What can hang from each mark:
B: K
C: B F M N
Z: K M P
M: C F K Z
K: M P Z
F: K Z

Each row was made from one small tree. Brackets hold a mark, then the marks that hang from it, in alphabetical order. Every link used is in the known rows. Write each row's tree.
Known rows:
{F {K M} Z}: [ 34.0   1.7  -8.6 -11.3  -4.7   1.0   3.5 -14.8   9.4  25.9 -12.8   3.6
  -8.4  11.5  -3.3   2.6 -17.8  -1.8  -1.0  19.8  21.2  33.8  -6.7]
{B {K {M C F} {Z P}}}: [ 48.4   4.9   5.7  -6.6 -13.9   1.5 -23.4  -1.1 -13.8  -0.4  -1.1  12.0
 -27.2  -7.1 -32.5  13.7 -18.7  14.2 -15.9  25.7  40.3  37.0 -17.7]
{F K}: [ 16.2   5.6  -6.1  -8.8  -3.6   3.9   4.4  -5.6  -1.6  10.2 -10.3  -8.5
   3.5   9.7   5.1   4.4  -6.7  -9.2  -1.8   7.1  -0.3  -2.6  -2.1]
{M {C F} Z}: [  1.4   0.4  -2.0 -10.4 -15.7  20.2  -3.0  -8.6  -4.6 -14.6  37.1  10.0
 -13.4  17.8 -11.6   8.5  -7.9  23.6 -12.3  -1.7  12.4  22.9  -7.8]
{K {M {C N}} {Z P}}: [ 32.5  -5.6  11.6   0.5  -2.5 -10.2  -8.5 -10.2  10.5  16.9  13.4  23.3
 -11.6   0.0 -19.2   2.3 -15.2  12.4 -26.4  31.4  26.0  28.8  -8.3]
{F {Z P}}: [ 27.0   8.4 -11.1   7.4  -5.6   5.5  -3.2  -7.3   7.0  14.0 -13.9  -1.1
  -0.8  -2.8   3.4   4.5  -5.8   1.7  -6.7   4.1  19.8   9.5   3.9]
{F K {Z P}}: [ 42.9  13.5 -16.8  -2.0  -8.3   9.4   1.8 -12.9   5.8  24.4 -25.5 -10.4
   2.7   6.6   8.5   9.1 -11.3  -7.2  -7.8  10.0  19.6   8.1   1.3]
{M {C B} {F K} {Z P}}: [ 31.5  18.4 -15.3 -13.4 -15.0  38.1 -20.7 -17.9   4.4  -3.9  20.5   1.0
 -11.4  23.1  -4.2  17.0   7.0   4.6 -18.8   9.6  28.8  29.8 -14.3]
{K {M {C B F} {Z P}}}: [  9.7   0.7   7.7  -3.5  -3.5  32.0 -18.9  -3.5  14.6  -4.5  34.2  12.2
 -23.5  10.8 -13.1  11.1  -8.0  21.7  -5.2  14.2  23.8  51.1  -9.7]
{M C {F K {Z P}}}: [ 54.8  20.2 -26.3 -10.7 -26.9  21.4 -12.7 -22.6   3.8  14.3   0.7   1.4
  -6.1  15.0  -5.6  13.0  -6.5  10.1 -23.0   7.9  33.7  20.8 -15.2]
{M C {K P}}: [ 22.0   6.7  -3.8  -8.9 -17.1  -6.4 -10.4 -12.1   6.4 -22.4   4.7  11.8
 -18.3  12.6 -19.2  12.8 -21.0   3.8  -5.1   8.5  23.6   8.1 -20.8]
{B {K P {Z M}}}: [ 29.2   1.3  12.8   4.0   2.7  -9.9 -12.2   5.3 -28.4 -16.4 -30.7 -17.8
 -19.7 -11.8 -17.2  18.8 -27.3  -5.6  15.9  16.0  30.6  13.8 -16.9]
{M {Z K}}: [ 17.7   6.5   0.6  -5.9  -0.2   2.0   0.5 -13.9 -13.4  -0.8  -4.9  -3.1
  -3.5   5.9  -3.0   6.8  -2.0  -0.1  -3.7   2.5  27.5  15.1  -9.4]
{M {C B N} F {K P} Z}: [ 13.0  10.5   0.5 -23.1 -23.8  18.7 -18.5 -27.2  11.4 -22.5  51.4  10.8
 -28.2  29.2 -18.5  19.5  -1.8  10.5 -24.4  11.2  22.5  61.6 -20.6]
{Z K {M {C N}} P}: [ 30.8   7.4   1.9  -2.3  -3.4   7.0 -12.1 -14.0  -3.3   5.9  -3.7  -6.3
   1.9  -2.9  -3.4   8.1 -13.0  10.9 -18.1   4.9  34.6  13.0 -29.2]
{M C F K Z}: [ 20.6  11.0 -12.9 -28.6 -26.2  13.6 -12.2 -25.7  -6.6 -20.4  36.6  19.1
 -18.1  24.3 -21.3  10.9 -14.0  15.5 -27.1  -2.4  32.0  41.3 -20.1]
{K {M C F} {Z P}}: [ 47.5   5.9   3.6  -2.7  -8.8  -2.1 -22.1 -12.6  -3.8   7.2  13.0  23.5
 -21.4  -5.3 -27.0   6.7 -13.8  18.3 -16.0  22.3  44.0  35.9 -19.3]
{F {K {M {C N}} Z}}: [ 32.8  -6.9   5.6 -15.5  -7.1  -8.7   2.8 -14.2   8.1  19.5  13.4  17.8
  -9.4  19.5 -18.4   5.0 -18.3   4.0 -24.2  37.7  19.0  33.3 -11.5]
{C {M K} N}: [  5.7  -7.8   5.7 -21.9  -4.1   4.0   6.6 -13.7  17.7   5.5  21.9 -10.9
  -7.0  13.1  -1.7   4.3 -26.1   4.8 -10.5   3.4 -12.1  38.3   4.9]
{B K}: [  1.3  -0.1   2.3  -3.5  -4.3   5.0  -1.2  11.2  -8.6  -9.2 -13.7 -10.1
  -5.9  -1.5  -3.7   7.2  -5.9  -5.7   1.6   3.4  -3.0   0.3   0.0]
{F {K {Z M P}}}: [ 47.0  10.6  -1.2  -1.2   6.7   1.4  -6.4  -7.3 -17.7  16.1 -30.1 -16.1
  -0.4  -4.5   0.2  12.0 -28.6 -11.9  -1.6  15.5  32.7   9.6 -11.5]
{M C {F {Z P}} K}: [ 45.1  18.4 -21.3 -17.3 -30.9  14.3 -16.3 -22.3   6.9  -0.6  14.6   9.5
 -12.7  14.1 -17.4  13.0 -19.4  13.4 -26.9   0.8  38.3  39.6 -19.3]
{K {M {C B F N}} P Z}: [ 10.4  -6.7  25.8  -2.3  -4.5   2.5 -13.1  -2.1  15.7  -0.7  40.5   7.5
 -29.0  11.7 -25.7  14.9  -9.0  17.7  -2.6  36.0  13.3  62.3 -11.1]
{F {K P {Z {M {C N}}}}}: [ 40.7   2.4   3.2  -8.5  -6.3  -6.5  -7.4 -19.9  -9.0   0.5   0.0  -2.7
 -11.8  13.0 -13.7  17.0 -25.1   2.5 -11.5  26.3  31.2  16.4 -25.4]

Write each row's tree:
[ 41.2  11.2  -4.8  -1.0  -9.4   6.2 -14.4 -17.6   4.5  23.1   0.7   8.8
 -17.6  -9.9  -8.2   1.6  -9.1  13.9  -5.9   9.4  34.9  47.2 -10.1]
{K {M {F {Z P}}}}
[ 38.0  -0.6  16.7 -10.0 -19.5 -11.1 -17.2 -10.2  -9.3  -5.3  17.4  13.2
 -36.5  -0.1 -34.9  14.8 -14.2  14.0 -15.6  35.2  30.2  48.9 -21.8]
{B {K {M {C N} F} P Z}}
[ 22.7  10.9  -0.9  -5.1 -17.6  29.6  -7.9  -7.1  22.3  14.0  24.3 -16.6
  -3.9  17.3  -3.7  17.6   1.6  15.1 -19.2  12.3  17.2  53.0 -11.7]
{M {C B {F {Z K P}} N}}
[ 34.7   2.2  -6.8  -8.1  -9.5  22.5  -8.0 -15.6  36.8  25.5   8.4   6.8
  -6.6  23.3  -1.7   9.9  -6.4   3.3 -23.8  32.1  19.4  49.5  -9.4]
{F {K {M {C B N}}} {Z P}}
[  7.4  -8.4  29.3  -5.7  -1.3  15.7  -4.8  10.8   5.5  -6.2  20.1 -39.0
 -27.4   5.4 -13.5  26.9 -18.4   6.4  12.9  26.5 -14.2  57.7   9.7]
{C {B {K P Z}} F M N}
[ 14.5  -7.5  17.3 -25.7  -7.2   3.9   8.7  -9.0   6.0   7.9  39.0 -19.3
 -14.7  13.9 -14.8  13.9 -40.3  11.9  -8.5  13.0  -8.7  65.1   7.4]
{C F {M {K Z}} N}
[ 15.9   3.7   0.0  -8.2  -2.7  19.8 -26.8  -3.7  -5.4 -18.0  25.3  -1.5
 -11.0  13.1 -22.2  15.0  -4.7  13.3  -6.1   9.1  32.6  47.4 -26.3]
{K {Z {M {C B} F}}}
[ 42.8  11.1  -3.9  -7.7 -13.6  11.4  -5.2  -3.0  -7.2   8.9   4.2  -6.0
  -6.8  10.3 -13.1  16.3 -23.5   7.0 -12.7  21.0  21.0  11.4  -5.4]
{M {C {F {K {Z P}}}}}
[ 12.2   3.3  21.7   0.5   3.2  15.1 -18.2  16.2 -19.4 -20.0  -5.6 -34.2
 -25.6  -5.0 -18.5  27.9 -24.1  -1.1  25.6  17.3  15.0  45.9 -12.3]
{C {B {K P {Z M}}} F}
[ -5.8  -6.7  13.0  -3.9   6.4  14.1 -10.3  15.4  10.5  -3.9  -6.8  -5.9
 -14.9   0.9  -9.8   7.4  -2.4  -6.7   9.8  18.1  -0.9  36.6  -3.6]
{C {B {K M}}}
[ 10.5  -8.2   3.6  -7.3  -8.4   3.6  -9.8   5.3   1.4 -10.0  -3.6  14.2
 -17.7   3.1 -20.3   4.5 -13.7  11.0  -6.1  15.3  14.6  15.3 -15.6]
{B {K {M C}}}
[  6.9  -7.5   4.7 -27.2  -5.4   9.8   9.0 -23.9  10.4  -0.4  30.9  -4.5
 -11.9  21.0  -2.0   6.9 -27.1   7.3 -16.5   3.1  -0.3  49.0   4.0]
{C {M K Z} N}
[ 20.2   4.0  10.3   4.6  11.0  17.3 -18.9  16.6 -12.6  -8.0 -25.4 -25.7
  -6.8  -7.9  -8.9  19.8 -17.1 -11.3   7.4  16.2  21.6  28.7  -6.2]
{C {B {K {Z M P}}}}
[ 41.7  13.6 -18.6 -10.2 -23.7  25.0  -3.6 -11.8   7.3  14.8   3.7  -7.4
  -5.8  16.9  -3.7  15.6 -19.0  12.2 -14.4   7.8  19.9  18.3  -7.2]
{M {C {F K {Z P}}}}
[ 35.0   7.7   8.9  -4.0  -7.7   7.5 -13.7  -5.6   0.6  10.5   4.1   1.8
 -17.1  -6.9 -16.9   8.5 -19.2  21.5  -2.6  12.3  34.6  29.6 -22.9]
{Z {K {M {C F}}} P}
[ 16.8  -7.3  17.5  -1.5   7.8  18.2  -5.5  10.3  13.0   5.7   0.1 -31.1
  -9.2   1.9  -3.5  19.0 -11.0  -4.5  -4.3  25.4  -8.2  41.3  15.5]
{C {B {K {Z P}}} M N}
[ 10.5  -2.6   8.2  -8.1  -8.6  41.1  -2.5   7.1  23.4  12.6  16.8 -40.9
 -13.9   7.4   4.2  20.7 -14.2  11.5  -0.4  11.2 -14.8  63.7  15.7]
{C {B K} {F {Z P}} M N}
[ -8.9 -10.3   9.4  -7.1   0.1  12.8 -10.3  -2.4  31.5   2.5  33.9  16.6
  -9.4  17.1 -10.5   0.8   5.3  10.5 -14.4  20.1  -0.1  42.0 -10.3]
{K {M {C B N}}}
[ 18.3  13.4   1.8  -4.3  -7.7  33.0 -15.5  -5.0   1.2  -7.2  20.8  -9.7
 -11.6  13.7  -8.9  19.5  -0.1  15.4  -7.6   6.2  29.5  36.7 -14.8]
{M {C B F} {Z K P}}
[ -6.6  -2.4  -6.3  -4.8  -4.3  25.4 -10.6  -4.6  12.7 -20.9  26.9  11.5
  -7.0  25.7  -8.8   9.3   9.9   9.2 -13.8   4.8  14.2  22.3  -7.4]
{M {C B} Z}
[ 30.8   4.6   6.7   5.0  -1.1  -2.3  -5.6  10.6 -16.0  -0.1 -27.4 -12.6
  -6.6 -11.2 -11.3  13.2 -14.6  -9.2  -4.6  18.6  15.1   5.5   4.9]
{B {K {Z P}}}
[ 55.8  14.2 -16.7 -12.3 -12.1  22.7  -6.2 -23.4   7.1  24.2  -5.2 -23.8
  -9.3   5.5   5.7  13.7 -17.0   8.7  -2.7   5.5  21.6  35.0  -0.1]
{C {M {F K {Z P}}}}
[  9.4   6.8  15.8  -5.4  -6.1  19.5 -18.2  -7.0   2.8 -10.6  23.1 -23.1
 -16.7   8.7 -10.3  21.2  -9.0  16.3   4.7   9.0  21.8  47.5 -32.3]
{Z {K P} {M {C B F N}}}
[ 37.0  11.5  -3.8 -15.5  -9.7  -0.1  -3.3 -11.8 -16.0  12.3   2.1  -8.7
  -6.2   8.4 -10.1  10.4  -9.0  -5.1  -7.5  16.8  16.8  26.2  -6.9]
{M {F {K Z}}}
